What can hang from each mark:
subuk: ladof
luvek: makev subuk
givu: subuk tiror
ladof: makev
tiror: ladof luvek
makev: givu ladof
gova: makev subuk tiror

Each row was made from one small tree. The marks that hang from a mark follow it in brackets, in alphabetical order. Every link used is in the known rows. Write each row's tree.
Known rows:
luvek[subuk]: [  1.2  -1.9 -16.6   0.0 -27.8  -0.3  11.4  17.2  -1.9   1.2   1.6   0.9
 -14.2 -12.0   6.6   0.5   7.0 -11.9 -11.2  14.2  -0.4 -10.0]
makev[givu[subuk tiror[ladof]]]: [ -6.9 -11.0  37.6 -31.3 -13.3  -1.2   2.7  23.8  -0.6 -13.5 -24.7   7.5
 -15.0   5.3   1.8   7.8   7.1 -10.4  -7.6  15.5  -6.3 -27.8]
makev[ladof]: [  0.2  25.3  13.1  -4.6 -10.7  -7.6  -0.8  27.1  10.7  15.5   3.6  -0.9
 -12.6   0.9  44.8   6.3 -11.8  -7.5  -8.1   3.2  10.2 -11.2]
makev[givu[tiror[luvek[subuk]]] ladof]: [ -5.5   5.3  17.3 -17.7 -24.6  -1.5  -1.6  31.9  27.7  13.8 -13.5  -8.9
 -10.5  15.8  21.3   7.8   1.4 -26.2 -29.8  31.5  -8.9 -16.2]
ladof[makev[givu[tiror]]]: [  5.6  -3.6   4.3 -23.9  -1.4  16.1   1.8  15.4  20.2  -5.8 -13.2   1.7
 -14.6  24.1   6.3  14.4  -7.6 -11.6   4.6  19.0 -21.5 -16.1]
ladof[makev[givu[subuk tiror[luvek]]]]: [  4.5   3.5  17.9 -26.3 -14.3  12.7   5.8  21.6  27.7  -2.9 -27.0  -7.7
 -18.6  26.7  16.9  12.4   3.1 -12.6  -8.7  12.0 -12.6 -15.6]
makev[givu[tiror[luvek]] ladof]: [ -5.0   1.8  29.0 -20.2 -17.5  -0.8  -5.1  31.9  26.9  12.8 -14.1  -7.7
  -8.2  21.2  28.0   7.8  -5.4 -19.8 -22.6  24.6  -7.1 -13.7]
gova[makev[givu[subuk] ladof]]: [-13.8  51.3   8.2   5.5 -14.4   3.8   2.6  20.7   3.2  14.9 -26.9 -11.0
 -17.7   6.0  38.8 -10.1  -9.0 -12.8 -20.3  11.0   3.3 -19.1]
tiror[ladof[makev[givu]]]: [  7.9  25.9   5.0 -30.1   1.0   2.2   1.8   7.5  21.7   5.9  -0.3   9.8
 -17.6   3.2  14.8  15.2  -6.5   8.8  18.9   6.4  -9.9 -20.2]
luvek[makev]: [  2.8 -26.9 -27.7   9.8 -17.0   2.4   7.4  25.6  -9.8   4.5  -8.6   9.5
  -2.2  -4.2  12.3  -4.9  -4.6   4.4 -13.7   9.8   1.8  -4.8]
makev[givu]: [ -6.3 -19.1  18.1  -9.5 -24.0   5.5   7.5  17.4  -9.3  -3.0  -9.8  12.7
  -5.6   2.6   9.6   3.1  -2.6  -9.1  -1.1  15.8 -15.7 -10.9]
gova[tiror[ladof[makev]]]: [  6.2  15.5  21.7 -23.8  28.4  -5.3 -14.3   5.1  17.3  -8.0   6.5  -9.5
 -12.0  -7.4  32.8  12.9   0.1   9.1  11.7  -2.9   5.0 -19.8]
subuk[ladof[makev[givu]]]: [  6.7  55.7   0.7 -16.9 -19.8   0.0   6.6  41.0  11.8  -3.9   3.1  19.1
 -13.4  15.2  15.4  17.8 -11.9 -16.3  15.0  15.9 -24.6 -16.6]
givu[subuk tiror[luvek]]: [  0.0 -17.4  29.9 -21.1 -21.9   0.4   1.6  33.1  17.2  -9.2 -27.2 -17.5
 -16.8  16.9  17.3   1.1  12.0  -8.9 -24.3   0.8  15.2 -11.4]
tiror[luvek[makev[ladof]]]: [  4.9  -3.1 -14.1   5.0 -28.8  -3.7   2.4  31.0  24.2  26.5  -8.5 -11.7
  -4.7   4.3  39.7  -3.3  -3.7   2.4 -27.9   6.6  12.7   2.7]
tiror[luvek]: [  4.1 -13.4   7.1  -7.1 -30.4   1.2   3.1  19.5  20.4  11.6  -3.6 -12.1
  -8.9   5.5  27.3  -1.4   0.1   5.2  -9.3  -2.4   9.1   3.9]
givu[subuk tiror[ladof luvek[makev]]]: [  3.5 -13.5  11.4 -24.7 -13.6  -6.4   0.0  33.7  21.1  -1.1 -27.3 -10.9
 -16.0   7.1  11.9   1.4  12.7   5.3 -25.8   3.9  18.7 -18.1]
subuk[ladof[makev]]: [ 11.6  61.6  -7.3 -14.0 -14.3  -2.3   5.0  41.3  15.2  -2.6   8.5  14.1
 -16.3  11.8  20.4  16.6 -13.3  -9.8  16.6   6.0 -12.2 -14.2]
makev[givu[subuk tiror] ladof]: [-10.7  12.6  42.8 -20.1 -17.0  -4.5   1.3  36.8   5.7  -0.6 -26.4   0.3
 -14.6  14.7  30.9   9.7   1.2 -27.1 -24.8  20.3  -2.2 -26.1]
gova[subuk tiror[ladof[makev] luvek]]: [ 13.3  -5.1   5.5 -21.5  29.5 -10.1 -15.8   0.8  29.1  -0.6  -0.1 -17.3
 -11.1   0.5  53.9  18.3  11.0  -2.7  -6.5  -5.4   4.5 -27.1]

Write each row's tree:
[  6.5  45.9   3.2 -23.1 -12.6   2.0   2.7  43.4  16.4  -9.7  -0.4  16.1
 -14.2  22.1   5.8  19.0 -11.8 -19.6  11.0  20.8 -25.7 -20.0]	subuk[ladof[makev[givu[tiror]]]]
[-10.3  19.0   1.7   9.5  29.3  -3.1 -17.9   4.9  -0.1   4.0 -17.0 -18.1
  -7.1   1.3  58.4  -0.7  -2.3 -27.7 -29.4  15.8  -6.1 -35.4]	gova[makev[givu ladof] subuk tiror]
[ -7.8   9.9  33.6 -22.6 -25.9  -2.2   5.7  46.3  -6.4 -20.8 -22.8  13.8
 -12.0  13.8   1.3   9.7   4.1 -26.4 -10.6  22.0 -15.2 -25.2]	makev[givu[subuk[ladof] tiror]]
[  5.5  27.4 -11.8  -5.0 -45.8  -6.3   9.2  36.4  21.6  10.0   3.2  -5.3
 -12.4  -2.8  16.4   2.1   7.3 -12.0 -15.0  12.4   0.0  -3.2]	tiror[luvek[subuk[ladof]]]
[ -1.2  13.6 -42.1   9.1 -44.5  -4.5  17.3  46.1 -12.7   2.1  -7.4  23.6
  -3.4 -11.3  -9.3   1.5   5.3 -24.7 -23.9  39.6 -24.2 -16.8]	luvek[makev[givu] subuk[ladof]]
[  2.9   2.6  16.4 -25.1  -7.2  12.9   6.4  20.9  15.8  -9.7 -24.8   0.4
 -19.1  22.9  12.5  13.4   0.3 -14.9  -2.5  13.6 -15.5 -21.3]	ladof[makev[givu[subuk tiror]]]
[ -0.8  25.0  28.4 -21.6 -17.5  -8.6   2.1  53.9   0.3 -23.7 -15.4   5.5
 -18.2  13.7   7.6   9.9   3.8 -20.6 -10.7   8.3   3.5 -24.2]	givu[subuk[ladof] tiror]
[ 13.0   8.9  -7.7 -33.0  -3.4   3.0  -4.0  17.9  47.5   5.4  -3.4 -16.7
 -21.7  12.7   1.7  11.3   5.3   0.0  -7.7  14.2   1.1 -15.7]	givu[tiror[ladof[makev] luvek[subuk]]]
[  1.6   8.2 -43.8  15.6 -26.9  -5.8  10.8  32.3   2.5  19.9  -4.5   1.7
  -8.7 -14.5  22.1  -2.0   2.1 -14.6 -35.0  25.2   4.2 -12.4]	luvek[makev[ladof] subuk]
[  5.5  50.3 -21.0  -9.3 -32.3  -0.5  13.8  35.2   9.4  -1.4   3.6  13.2
 -16.9  -0.2   3.4  14.0   2.1 -25.3  -0.7  26.2 -22.8 -18.6]	luvek[subuk[ladof[makev[givu]]]]
[ -6.3   7.2  34.6 -24.4 -36.3  -2.7   4.9  46.6   8.2 -12.2 -25.5   3.3
 -11.6  18.3   7.5   8.3   7.6 -23.1 -17.6  19.6 -12.3 -18.9]	makev[givu[subuk[ladof] tiror[luvek]]]
[  5.4  57.1  14.9 -14.0 -24.2  -6.2  11.9  44.2   4.0 -10.1 -10.7   9.0
 -21.4   7.9  30.5  13.3   0.8 -12.7   3.0  -2.7   1.0 -19.6]	givu[subuk[ladof[makev]]]
[  9.9  15.6 -10.8 -21.4 -19.7   3.2  -0.4  36.6  37.0  -1.9  -3.9 -11.8
 -17.1  19.3   0.7   9.5   2.7 -16.7 -14.6  20.4  -6.3 -10.9]	givu[tiror[luvek[subuk[ladof[makev]]]]]
[-11.5  25.9  15.7  -8.3  24.5   0.9 -16.7  -1.0   3.6  -2.6 -10.0 -15.1
  -9.1  -9.6  20.4  -8.3  -4.0   5.0  -1.8  10.6  -2.6 -23.6]	gova[makev[givu] tiror[ladof]]
[ 15.8  28.1  -0.6 -29.4  -8.0  -0.5  -0.6   9.7  48.0  20.0   2.3 -11.5
 -18.9   6.7  29.1  11.6  -2.3  18.7  10.1  -5.9   7.9  -8.1]	tiror[ladof[makev] luvek]
[ 10.9  21.4   6.3 -32.6 -13.8   2.3   1.4   9.0  43.9  18.9  -4.6  -6.7
 -16.7   9.6  23.7  12.1  -1.1  14.2   8.3   3.4  -4.6  -9.9]	tiror[ladof[makev[givu]] luvek]
[  6.9  34.8 -13.1 -11.3 -44.5   0.3  11.0  33.5  30.1  11.3  -1.9  -3.7
 -13.7   6.5  14.6   8.6   5.9 -17.0 -11.7  20.0 -14.0  -6.2]	tiror[luvek[subuk[ladof[makev[givu]]]]]
[  5.6  41.0 -18.3 -15.7 -25.0   0.9   9.2  39.2  14.1  -6.9   0.8  10.1
 -17.7   7.8  -5.1  15.1   1.4 -29.0  -5.2  31.6 -24.4 -21.5]	luvek[subuk[ladof[makev[givu[tiror]]]]]
[ 12.5  20.3   2.5 -11.1  11.9 -11.6 -12.5  27.2  22.5  -7.7   1.9  -9.5
  -7.7  10.1  54.5  20.3   5.9 -22.0 -11.2   2.6  -7.0 -24.2]	gova[subuk[ladof[makev]] tiror[luvek]]
[ -5.4 -26.4  -6.2   5.4 -29.9   2.4  14.0  30.0 -18.7  -1.0 -27.8  14.3
  -3.3  -4.3  11.6  -3.2   4.5  -6.1 -22.9  16.4  -7.2 -12.8]	luvek[makev[givu[subuk]]]
[  6.5  15.5  23.6 -37.1   6.5  -0.8  -0.9  23.5  21.8 -12.9 -18.5  -4.8
 -26.4  12.8  11.7  13.8   5.6  -0.6  -0.9   0.3   9.3 -29.3]	givu[subuk tiror[ladof[makev]]]
[  9.0  -5.5 -16.8 -11.5 -18.6  -7.2   1.4  19.4  25.2  21.2  -4.0  -3.8
  -6.9  -5.8  20.1  -2.1   0.4  23.0 -11.2   1.3  13.6  -4.5]	tiror[ladof luvek[makev]]
[ -7.8  23.2  31.3 -13.4 -36.6  -5.3  12.7  40.9 -13.7 -11.7 -18.7  18.6
 -11.1   1.6  16.5   7.9   3.9 -20.2  -5.0  13.6 -13.6 -20.2]	makev[givu[subuk[ladof]]]
[ -4.1 -19.3  22.3 -29.6  -5.2   2.4  -2.8  17.4   4.7  -8.9 -10.6  10.3
  -9.8   8.2  -7.1   8.9  -1.9  -6.1   0.1  21.5 -14.0 -21.7]	makev[givu[tiror[ladof]]]
[ 13.0   3.2   4.3 -36.8   5.0   3.7  -7.9  18.1  46.7   4.1  -3.3 -14.6
 -18.9  19.3   8.8  12.0  -3.2   7.8   0.8   5.6   5.1 -13.1]	givu[tiror[ladof[makev] luvek]]
[  5.3  40.5  19.4 -26.2 -10.2  -2.9   2.9  50.3  13.9 -21.2 -16.9   3.5
 -22.8  22.3  11.4  15.6   0.8 -20.2  -4.4   7.9  -2.0 -25.6]	givu[subuk[ladof[makev]] tiror]
[  5.5  31.1  15.8 -31.2  -3.8  -0.1   5.6  11.4  17.0   2.4  -8.5   8.5
 -21.1   2.3  20.5  15.0   0.0   5.5  14.1   2.6  -4.8 -24.7]	tiror[ladof[makev[givu[subuk]]]]
